Every row comes from one small tree of marks. Brackets hold a mark, then the marks that hang from it, in the order of their numbers. Every link used is in the known rows. Which tree was each row made from?
Known rows:
{z_233 {z_210 z_114}}:  2.26  0.23 -0.48 -1.22 -1.50 -0.32  0.64 -0.54  1.67 -0.88  1.02 -0.59 -0.81  0.38  0.24  2.43 -2.41 -2.52  2.41  1.53  1.10  2.82  2.92 -0.28 -0.97  0.93  2.95  1.30
{z_119 {z_114 z_980} z_175 {z_210 z_233}}: -2.98  2.25  1.31  0.62  1.60  1.28 -0.35  0.18 -0.54  2.13  0.35  1.22  2.23  0.55  0.77 -3.79  2.52  1.05  2.24  2.08  2.28 -5.39 -3.72  1.02 -0.17 -2.30 -1.33 -1.00
{z_175 z_119}: -0.43 -0.51 -0.97  0.09  1.14 -0.27  0.97  0.36  3.10  0.02 -1.08 -1.61 -1.66 -0.30 -0.97  0.42 -3.58 -1.80  3.96  0.78  2.96  1.78  1.41 -0.71  1.68  0.06 -1.50  0.57
{z_175 z_114}:  3.71 -0.53 -1.42  0.35  1.04 -0.32  0.89 -0.01  1.32  0.05 -0.08 -0.40 -1.50  0.17 -1.01  1.77 -3.51 -1.51  2.33 -3.70  0.53  1.22  1.43 -0.81  0.89  0.39 -1.19  1.10
{z_114 {z_119 {z_210 z_233}} z_980 z_999}: -0.26 -1.70 -0.79 -0.35 -0.64  0.57 -1.68  0.49 -2.48 -0.66 -1.57  0.20 -0.59 -0.49  1.49 -1.23  3.56  5.59 -1.60  1.60 -1.32 -2.30 -2.85  2.20 -2.35  0.92 -2.35  0.37
{z_233 z_175 {z_999 {z_119 z_114 z_210}}}:  1.63  2.44  2.43 -0.95 -0.25 -1.55 -1.96 -2.21 -0.33  1.15 -0.24  2.43  1.79  1.74  0.02 -3.54  1.00 -1.75 -3.07 -4.74 -1.39  1.63  1.13 -1.55  2.35  0.61  4.87 -0.55
{z_119 {z_114 z_980} z_210}: -0.92  1.67  0.03 -0.25  1.16  0.42 -1.12 -0.39  1.34  1.43 -0.47 -0.24  0.87  1.12  0.89 -4.28  0.93 -0.39  0.28 -3.22 -0.35 -5.02 -1.00  1.59  0.38 -1.64 -1.27  1.24
{z_210 z_119}:  0.87 -0.75 -0.71 -0.56  0.09  0.54  1.25  1.54  1.51 -0.30 -0.20 -0.25 -2.03 -0.09  0.06 -0.63 -3.22 -2.08 -3.11  1.44  2.86  2.44  1.40  1.19  0.00 -0.38 -1.05  0.70
{z_233 z_175 z_210}:  2.70  1.78  0.62 -2.76 -1.05 -0.75 -1.75 -3.04  2.53 -0.97 -0.33 -2.52 -1.36  1.73  0.91 -0.47 -2.08 -1.62  2.21  0.66  5.45  4.40  3.58 -1.82 -0.93  1.36  6.82  1.60
{z_210 z_233}:  2.10 -0.66 -0.71 -0.57 -0.08  0.08  1.13  0.90  0.84 -0.12 -0.96 -0.07 -2.32 -0.14  0.00  0.04 -3.66  0.37  4.33  1.50  4.42  1.76 -0.06  0.72 -0.51  0.89 -0.45  0.80
{z_233 z_210}:  2.96  0.89 -0.35 -1.96 -0.37 -0.31 -1.15 -1.49  2.64 -0.95 -0.88 -2.18 -1.67  1.24  0.37 -0.57 -3.04 -1.40  2.24  2.20  4.17  2.85  2.62 -0.55 -0.05  1.04  3.45  2.05
{z_114 z_980}:  1.72 -0.57 -2.02 -1.12 -0.26  0.64 -0.56 -0.16  1.49 -1.39 -1.74 -4.18 -1.06  0.52  0.66 -1.07 -1.81 -0.41  0.71  1.74  1.87 -2.56  0.73  1.30 -0.31  0.85 -1.16  2.88
{z_999 {z_119 {z_175 z_114} z_210}}:  2.03  0.45 -0.42  1.96  2.80  0.16  0.17  0.11  1.26  2.21  0.37  4.70  1.97  0.28 -1.77  1.73 -0.44 -1.60 -2.77  1.05  2.56 -1.09 -1.47 -0.97  2.96 -1.53 -1.59 -1.13
{z_999 z_119}:  4.05 -1.38 -1.98 -0.19  0.17 -0.11 -0.01  1.15  2.48 -1.13 -2.40 -0.90 -0.98  0.35 -0.61 -0.50 -3.57 -1.29 -2.51  1.25  2.47  1.12  0.51  0.89  1.54  0.89 -0.48  1.66
{z_233 z_175 z_210 z_999}:  3.15  2.39  2.16 -3.62 -2.10 -1.49 -2.49 -4.62 -0.11 -1.25  0.10 -2.93 -0.92  2.18  0.64 -0.31 -1.30 -1.80  2.03  1.07  2.47  5.96  5.06 -3.15  0.01  3.06  9.01  1.48
{z_175 {z_114 z_980} {z_119 z_210}}: -2.39 -0.34 -0.27  1.76  2.22 -1.08  1.89 -0.94  0.83  2.14  0.63  1.04  0.88 -0.54 -1.66  2.84 -0.08 -1.30  2.24 -4.67  0.81 -3.96 -0.06 -1.34  1.63 -0.96 -2.83  0.06
{z_210 {z_119 z_114} z_233}: -1.12 -0.36  1.19  0.58 -0.17  0.00  2.56  2.73 -0.39  0.15  0.26  0.57 -0.89 -0.66  0.30 -3.01 -1.67 -0.66 -1.32 -3.06  0.97  1.33 -1.15  1.14 -0.92 -1.24 -0.81 -1.18
{z_119 z_114 z_175 z_210}: -1.14  3.46  0.90  0.21  2.62  1.32 -1.87 -0.16  2.19  2.65  0.63  2.94  1.25  1.28  0.36 -4.45  0.45 -1.22  1.84  1.94  1.93 -1.50 -1.57  0.48  1.84 -3.05 -1.06 -0.93
{z_210 {z_119 {z_114 z_999} z_175}}: -3.14  0.92  0.70  0.19  0.54  1.90 -1.70  2.03 -0.23 -1.15 -0.19 -1.98 -0.27 -0.34  0.86 -4.98  1.71  1.70 -2.81  2.39 -4.00  1.03 -1.65  0.97 -0.19 -2.37 -1.87 -1.66
{z_119 {z_114 z_999} z_175 z_210}: -2.50  2.84  0.71  0.02  1.97  1.64 -3.70  0.17  0.88  1.32 -0.17  1.49  0.10  0.77  0.94 -5.02  2.43  2.64  2.42  2.03 -2.72 -0.96 -2.42  0.83  0.95 -2.71 -1.59 -1.25
{z_175 {z_119 {z_210 {z_233 z_999}}}}: -2.26  0.55  2.25  0.12  0.74 -1.53  1.48 -1.22 -1.08  2.55  0.68  3.87 -0.86 -0.23 -1.29  1.42 -1.32 -0.48  5.79  0.74  2.68  2.26  0.63 -1.65  1.97  1.05  0.51 -1.49
{z_210 z_114}:  2.30 -0.72 -1.73 -0.33 -0.80  0.38  1.35  1.28  1.44 -0.40  0.67  0.15 -1.45 -0.17  0.06  2.10 -3.25 -2.28  2.49  0.83 -0.25  1.41  1.70  1.07 -0.37  0.41 -1.16  1.22
{z_999 {z_119 {z_210 z_233}}}:  1.94 -0.85 -0.25  0.72  0.85 -0.57  1.31  1.13  0.93  1.62 -1.01  4.77 -0.46 -0.03 -0.67  0.38 -2.10  0.26 -0.68  0.87  5.14  0.20 -1.76  1.02  1.06  0.08 -0.53 -0.26

Which tree is each row?
-1.25 -1.63 -1.08  1.16  1.13 -0.86  0.49  0.45  0.58 -0.89 -0.55 -1.94 -2.08 -1.41 -1.56  2.36 -1.38  1.71  4.60 -4.40 -4.06  1.89  0.58 -1.85  1.05  0.40 -2.67 -0.51 => {z_175 {z_114 z_999} z_119}
-0.91 -1.55 -1.21  1.33  1.14 -0.93  2.21 -0.31  0.78 -0.38 -0.41 -3.50  0.12 -0.83 -1.65  2.77 -1.45 -1.31  2.43 -4.22 -0.44 -2.79  0.75 -1.52  1.09  0.29 -2.52  0.88 => {z_175 {z_114 z_980} z_119}
-1.63  1.43  0.87  0.42  1.27  1.61  0.14  1.81  1.10  0.24  0.52 -0.69  0.87  0.25  0.31 -4.33 -0.29 -2.18 -3.31  2.36  0.61  0.65 -0.87  0.56  0.69 -2.67 -1.24 -1.32 => {z_210 {z_119 z_114 z_175}}
 1.34  1.03 -0.46  0.65  2.15  0.98 -1.19  0.30  2.41  1.76 -0.78  3.71  1.30  0.90 -0.62 -0.81 -0.66 -1.22 -2.83  6.33  4.93 -0.72 -1.41  0.64  2.64 -1.50 -1.02 -0.28 => {z_999 {z_119 z_175 z_210}}
-5.90  0.73  0.49  0.63  1.21 -0.10 -1.58 -0.10  0.50  0.44 -1.09 -1.88  0.39 -0.43  0.41 -3.67  3.07  2.86  2.59 -3.90 -4.90 -4.29 -1.90  0.50  0.68 -1.64 -2.66 -0.44 => {z_175 {z_119 {z_114 z_980 z_999} z_210}}
 0.86 -0.39 -0.67 -1.33 -2.24 -0.04 -1.18 -0.20  0.22 -2.36  0.22 -2.06 -1.92 -0.15  0.81  1.79 -0.53  1.34  2.92  1.74 -3.61  3.44  2.13  0.24 -1.84  1.39  2.45  0.95 => {z_233 {z_210 {z_114 z_999}}}
-2.60 -0.32 -0.11  1.61  2.27 -1.04  0.05 -0.09  0.71  1.65  0.39  2.57 -1.37 -1.06 -1.57  2.45 -0.01  1.76  4.33 -4.74 -2.76  0.73 -0.22 -1.55  1.70 -0.84 -2.94 -1.33 => {z_175 {z_114 z_999} {z_119 z_210}}
 1.79  0.18  0.78 -0.11  0.07 -1.22  0.63 -0.39  0.73  1.51 -0.46  4.46 -0.04  0.55 -0.21  0.50 -1.04  0.02 -0.79 -0.58  6.51  1.66 -0.79 -0.10  0.26  0.59  2.85 -0.70 => {z_999 {z_119 {z_210 {z_233 z_175}}}}
-1.75 -0.66 -1.31 -0.14 -1.00  0.80 -0.91  0.45 -0.89 -0.16  0.43  0.39 -0.72 -0.43  1.04  1.32  1.91  2.31  1.24  0.75 -4.66 -3.31 -0.51  2.43 -1.55 -0.03 -2.49  0.94 => {z_119 {z_210 {z_114 z_980 z_999}}}
 1.35 -0.21  0.43  2.54  2.31 -0.18  1.74  0.74 -0.35  2.42  0.69  6.00  1.81 -0.45 -1.97  2.54 -0.25 -0.02 -0.73  0.96  4.01 -0.89 -2.96 -0.91  1.92 -1.14 -1.43 -2.19 => {z_999 {z_119 {z_175 z_114} {z_210 z_233}}}
 4.43  0.13  0.66 -1.93 -1.72 -1.43 -1.42 -2.25  0.15 -1.96 -1.72 -2.12 -0.03  1.32 -0.69 -0.12 -1.96 -1.71 -2.70  2.52  0.65  4.02  3.31 -1.75  1.77  3.13  5.65  1.63 => {z_233 z_210 {z_999 z_119}}
-1.80 -1.78  0.62 -0.09 -2.95 -0.19  3.89  1.28 -2.49 -1.08  1.98 -0.81  0.21 -1.17  0.77  2.94  0.36 -1.09 -2.55 -0.47  1.63 -0.07  0.44  0.88 -3.72  0.79  1.59 -0.54 => {z_210 {z_114 z_980} z_119 {z_233 z_175}}
 0.07  2.12  0.59  1.08  2.46  0.83 -1.38  0.74  2.30  2.04 -0.57  3.23  2.54  1.00 -0.37 -4.12  0.68 -1.31 -3.06  1.77  1.44 -1.99 -2.49  0.47  2.83 -2.71 -0.88 -1.15 => {z_999 {z_119 z_114 z_175 z_210}}
-2.19  2.91  0.61  0.16  2.08  1.62 -1.90 -0.53  1.14  1.85  0.12 -0.05  2.41  1.28  0.95 -4.68  2.43 -0.40  0.24  2.17  0.88 -5.64 -2.23  1.08  0.87 -2.79 -1.55  0.07 => {z_119 {z_114 z_980} z_175 z_210}
 2.23 -1.28 -1.78  1.46  1.03  0.69  0.41  0.32  0.05 -1.24 -1.17 -2.78  2.39 -0.13 -1.39  1.35  0.17 -0.77 -4.16  1.71  0.23 -4.01 -1.25 -0.62  1.57 -0.09 -1.80  0.71 => {z_999 {z_119 {z_175 {z_114 z_980}}}}
 1.31 -1.58 -1.36  0.58  0.46  0.11 -1.91 -0.47 -1.99 -0.42 -0.67 -0.21  0.32 -0.42  0.38  0.37  3.66  3.68 -3.61 -3.61 -5.10 -2.77 -1.48  0.61 -1.02  0.45 -3.15  0.73 => {z_175 {z_114 {z_119 z_210} z_980 z_999}}
 1.18  1.13  1.68 -0.90 -0.03 -0.74  0.01 -1.33 -1.59  2.10  0.46  3.98 -1.41  0.68 -0.16  0.36 -1.52  0.19  4.06  1.42  2.58  2.12  0.60 -0.37  0.87  1.41  1.37 -0.12 => {z_119 {z_210 {z_233 z_999}}}
 1.22 -1.30 -1.76 -0.02 -0.98  2.04 -2.01  1.71 -1.04 -2.09  0.00 -1.15  0.07 -0.73  0.92  0.53  2.14  2.05 -1.64  6.61 -4.90  2.11 -0.92  1.08 -1.35  0.26 -2.46 -0.62 => {z_210 {z_114 {z_119 z_175} z_999}}
-1.67 -0.46  2.19 -0.31 -2.36 -2.01  2.92 -1.17 -2.44 -0.04  1.95  0.44 -0.28 -0.83 -1.02  4.38 -1.11 -1.83  6.03 -0.93 -0.37  4.83  2.60 -2.90 -0.36  2.55  3.84 -1.77 => {z_210 z_114 {z_233 {z_175 z_119} z_999}}
-1.86  1.06 -0.40  0.31  0.56  1.73 -1.75  0.71  0.09  1.10  1.53  3.42 -0.38 -0.32  0.50  1.19  1.50  1.47  2.78  5.96 -2.49  0.21 -1.07  1.29 -0.16 -1.41 -2.21 -1.27 => {z_119 z_175 {z_210 {z_114 z_999}}}
 3.70 -1.51  0.28 -0.48 -1.43 -0.94  0.79  0.27 -1.72 -1.15 -1.75 -0.06 -0.77  0.06 -0.90  0.48 -2.57  0.00 -0.57  1.77  0.90  2.81  0.53 -0.43  1.42  3.02  1.85  0.39 => {z_210 {z_233 {z_999 z_119}}}
-1.84 -0.21  0.21 -0.26 -0.35  0.73 -0.91  2.25 -0.10 -1.54 -0.80 -2.13 -1.68 -0.50  0.93 -4.59  0.17  1.76 -2.72 -2.96 -5.24  1.74 -0.41  1.57 -0.62 -1.17 -1.56 -0.51 => {z_210 {z_119 {z_114 z_999}}}
-0.57  1.68  0.72  0.32  1.83  1.13 -0.07  0.12  0.85  2.72  0.70  4.65 -0.27  0.41 -0.04 -0.19 -0.80  0.31  4.11  6.38  6.79 -0.05 -2.02  0.46  0.58 -1.43 -1.05 -1.08 => {z_119 z_175 {z_210 z_233}}
 3.16 -0.58  0.17 -0.75 -1.30 -1.87 -1.84 -2.08 -0.04 -2.69 -1.01 -2.57 -0.27  0.32 -0.58  1.78  0.38  1.87 -2.09 -4.64 -1.86  4.14  1.87 -2.74 -0.35  2.13  5.81  0.24 => {z_233 {z_175 {z_114 {z_999 z_119}}} z_210}
 0.36  0.05  1.33 -0.89 -1.33 -1.23  1.22 -2.33 -0.86 -1.39  1.40 -3.48  0.84  0.53  0.08  1.95  0.65 -2.02 -4.80 -4.35  2.05  0.91  2.97 -2.32 -2.03  0.72  5.29  0.65 => {z_233 {z_175 {z_114 z_980}} {z_210 z_119}}
-4.31  0.37  0.35  0.15 -0.06  2.24 -1.83  1.70 -1.39 -2.07 -0.72 -4.89  0.93 -0.40  1.30 -5.16  3.63  2.51 -4.43  2.75 -5.12 -2.91 -2.25  1.61 -1.09 -2.09 -2.32 -0.64 => {z_210 {z_119 {z_114 z_980 z_999} z_175}}
 2.12 -0.48 -1.81 -0.58  0.27  1.99 -1.93  0.01  0.26 -1.65 -1.66 -4.08  1.48  0.55  0.99 -1.92  1.54  0.11 -3.94  7.43  1.83 -2.49 -1.06  0.93 -0.54  0.11 -1.95  1.55 => {z_114 {z_119 z_175} z_980}
 0.81 -0.05 -0.93  1.92  2.14  0.42  0.20 -0.37  0.13  1.31 -0.12  1.78  3.08  0.20 -1.40  1.40  1.48 -0.78 -4.35  1.25  1.42 -5.18 -2.16 -0.34  2.05 -1.22 -2.06 -0.04 => {z_999 {z_119 {z_175 {z_114 z_980}} z_210}}
 1.40  1.03  1.33  0.49  1.03 -1.51  1.57 -1.48 -0.46  2.78  1.89  5.08 -0.53  0.23 -0.62  2.81 -1.05 -0.20  4.06 -5.74  4.62  1.75  0.11 -1.78 -0.43  0.05  2.08 -1.15 => {z_119 {z_210 {z_233 {z_175 z_114}}}}
 0.33 -0.50  0.36 -0.60 -1.79 -0.30  2.34  0.80  0.56 -0.86  2.01  0.38 -0.60 -0.29  0.03  2.63 -1.92 -3.40 -2.95  1.41  1.01  3.75  2.82  0.23 -1.52  0.10  2.57  0.11 => {z_233 {z_210 z_114 z_119}}
 1.89 -2.11 -0.58 -0.57 -3.00 -0.05  1.59  0.34 -2.59 -1.80  0.48 -1.84  1.10 -0.58  1.35  2.32  1.64  0.35 -1.87 -0.21  0.42 -0.18 -0.08  0.59 -3.84  2.10  1.50  0.48 => {z_210 {z_114 z_119 z_980} {z_233 z_175}}
-3.63 -0.49 -0.55  1.15  0.43 -0.37  2.26  0.20  0.93  1.70  1.34  1.54  0.94 -0.87 -0.66  3.19  0.22 -2.10  2.30 -0.12  0.06 -3.67  0.27  0.61  0.44 -0.90 -2.62  0.07 => {z_175 {z_119 {z_210 {z_114 z_980}}}}
-0.86 -2.07 -1.23  0.24 -1.76  0.73  2.89  2.07 -0.71 -1.26  1.07 -1.70 -0.12 -0.95  0.39  2.04 -0.76 -2.42 -4.49  1.00 -1.32 -1.74  1.08  2.17 -1.77 -0.16 -2.12  0.96 => {z_210 {z_114 z_980} z_119}
 0.97 -1.64 -2.11  0.11 -0.33  0.23 -1.05 -0.13 -1.15 -2.31 -1.30 -4.72 -1.49 -0.56  0.11  0.86  0.30  3.15  1.28 -3.37 -5.09 -2.36  0.00  0.27 -0.89  1.13 -2.24  1.70 => {z_175 {z_114 z_980 z_999}}
 3.90 -2.27 -1.98  0.23 -0.05  0.05 -1.49  0.69 -0.98 -2.01 -1.26 -1.83 -1.41 -0.65 -0.05  0.59  0.33  2.86 -1.75 -3.35 -5.31  2.54 -0.12 -0.37 -0.55  1.30 -2.28  0.57 => {z_175 {z_114 z_119 z_999}}
-1.68  2.31  2.38 -1.19  0.44 -1.77 -0.76 -3.45  0.43  2.19  0.90  2.33 -0.19  1.00 -0.71  0.79 -0.55 -2.20  3.60 -0.74  2.48  3.53  3.00 -3.02  2.21  0.95  3.72 -0.75 => {z_233 {z_175 {z_119 z_210}} z_999}
 2.78 -0.18  0.31  0.01 -0.08 -1.32  1.73 -0.81 -0.50  0.23  0.88  0.59 -1.30 -0.15 -0.58  2.67 -2.47 -0.23  4.23 -5.34  3.40  2.90  0.87 -2.05 -1.06  1.20  2.34 -0.33 => {z_210 {z_233 {z_175 z_114}}}
-0.13 -0.64  2.49 -0.77 -3.47 -1.08  3.14  0.10 -4.02 -0.39  2.80  1.73 -0.63 -0.75  0.10  3.41 -0.80 -2.18 -1.15 -0.32 -0.45  5.59  2.56 -1.06 -1.96  2.11  4.14 -1.73 => {z_210 z_114 z_119 {z_233 z_175 z_999}}
-0.49 -0.24 -1.03  1.33  0.35  1.19  0.50  0.87  0.28  0.88  0.48  2.28  3.13 -0.07 -0.31  1.83  1.74 -1.66 -4.12  5.86  0.79 -4.91 -1.78  1.58  0.91 -1.07 -1.95 -0.05 => {z_999 {z_119 z_175 {z_210 {z_114 z_980}}}}
 1.59 -0.82 -1.33  0.16 -0.21  0.00 -0.28  1.17  1.23 -1.85 -2.79 -4.25  1.50  0.45  0.20 -4.09 -0.21 -0.38 -4.26 -3.00 -1.93 -4.32 -1.15  1.41  0.80 -0.03 -0.78  1.83 => {z_999 {z_119 {z_114 z_980}}}
-3.74  2.28  0.40 -0.07  1.32  1.93 -3.78 -0.23 -0.27  0.41 -0.71 -1.50  1.29  0.67  1.46 -5.31  4.37  3.36  0.82  2.24 -3.79 -5.08 -2.96  1.51  0.10 -2.37 -2.09 -0.31 => {z_119 {z_114 z_980 z_999} z_175 z_210}
-2.58  1.08  0.90  0.43  0.27 -1.15  1.74 -0.90  1.91  2.44  2.40  4.23  0.17 -0.23 -0.61  3.49 -0.82 -3.14  3.78 -1.87  2.43  1.94  1.86 -1.34  0.55 -0.77  1.13 -1.38 => {z_233 {z_175 {z_119 {z_210 z_114}}}}
 1.24 -0.89 -0.10  0.08 -1.68 -0.65  0.56 -0.57 -2.16  0.21  0.38  1.76  1.96  0.16 -0.52  2.36  1.16 -1.82 -4.18  0.85 -3.39 -2.79  0.89  0.83  1.15  1.63  0.42  0.87 => {z_233 {z_999 {z_119 {z_210 {z_114 z_980}}}}}
-2.84 -0.09  2.14  0.90 -0.55 -1.50  3.25 -0.21 -2.17  2.62  2.47  5.38  0.01 -1.02 -1.56  4.40 -0.79 -1.63  5.87  0.12 -0.42  2.08  0.81 -1.30  1.09  0.96  0.10 -2.12 => {z_175 {z_119 {z_210 z_114 {z_233 z_999}}}}
 2.55 -2.38 -2.20 -0.38 -1.88  0.74 -1.08  1.90 -0.89 -2.60 -0.59 -1.15 -1.42 -0.95  0.96  1.04  0.67  2.12 -1.54  1.18 -5.98  2.82  0.24  1.52 -1.84  1.34 -2.23  0.59 => {z_210 {z_114 z_119 z_999}}
-1.26 -1.56 -0.47 -0.82 -3.29  0.12  0.29  0.19 -2.83 -2.52  0.28 -3.17 -1.14 -1.14  1.51  2.20  1.68  3.58  3.36 -0.39 -3.02 -0.52 -0.26  0.97 -3.96  2.05  1.44  0.31 => {z_210 {z_114 z_980 z_999} {z_233 z_175}}
-2.39 -1.21 -0.62  1.08  0.26  1.59 -0.31  1.08 -2.27 -1.78  0.26 -3.43  0.28 -1.12 -0.21  0.64  2.48  2.20 -4.15  2.02 -4.00 -2.10 -1.26  0.18 -0.99 -0.89 -3.01 -0.65 => {z_210 {z_119 {z_175 {z_114 z_980 z_999}}}}
 1.13 -0.09  0.53 -0.91 -0.73 -0.32 -0.37 -1.32 -1.37  0.65 -0.31  1.19  0.93  0.62  1.46 -0.53  2.55  1.44 -2.19  0.02  4.70 -1.26 -1.19  0.45 -2.34  0.93  1.66  0.40 => {z_114 {z_119 {z_210 {z_233 z_175}}} z_980}
-2.56  0.63  0.74  0.94  1.59 -1.64  1.23 -2.47  0.70  1.99  1.23  0.62  1.26 -0.01 -1.17  2.94  0.85 -1.52  2.15 -6.16  2.17 -2.45  0.86 -2.57  0.85 -0.39  0.53 -0.44 => {z_233 {z_175 {z_114 z_980} {z_119 z_210}}}
-3.02 -0.80 -0.26 -0.23 -1.00  0.98 -0.90  1.84 -1.16 -2.47 -1.26 -5.04 -0.66 -0.52  1.40 -4.87  2.08  2.50 -4.29 -2.75 -6.23 -2.37 -1.10  2.16 -1.55 -0.88 -1.97  0.50 => {z_210 {z_119 {z_114 z_980 z_999}}}
-3.19  1.80  1.06  0.97  2.51 -0.70  0.39  0.14  2.97  2.72  0.20  2.55  0.38  0.22 -0.66 -2.82 -0.82 -1.73  3.50 -4.21  0.79 -0.63 -0.40 -0.43  2.40 -2.42 -1.63 -1.01 => {z_175 {z_119 z_114 z_210}}
 1.31 -1.99 -1.45 -1.43 -3.32  0.40 -1.85 -0.25 -1.85 -3.98 -0.82 -5.10  0.31 -0.37  1.62  0.99  3.38  2.74 -3.34  2.13 -5.84  0.02  0.87  0.87 -3.45  2.15  1.50  1.70 => {z_233 {z_210 {z_114 z_119 z_980 z_999}}}
-2.72  0.09  2.01 -0.50 -1.51 -0.26  0.10  1.37 -1.95 -1.34  0.14 -1.16 -1.58 -0.69  1.34 -3.59  1.27  2.90 -0.80 -4.51 -2.38  3.50 -1.00  0.28 -2.54 -0.46  2.02 -2.06 => {z_210 {z_119 {z_114 z_999}} {z_233 z_175}}
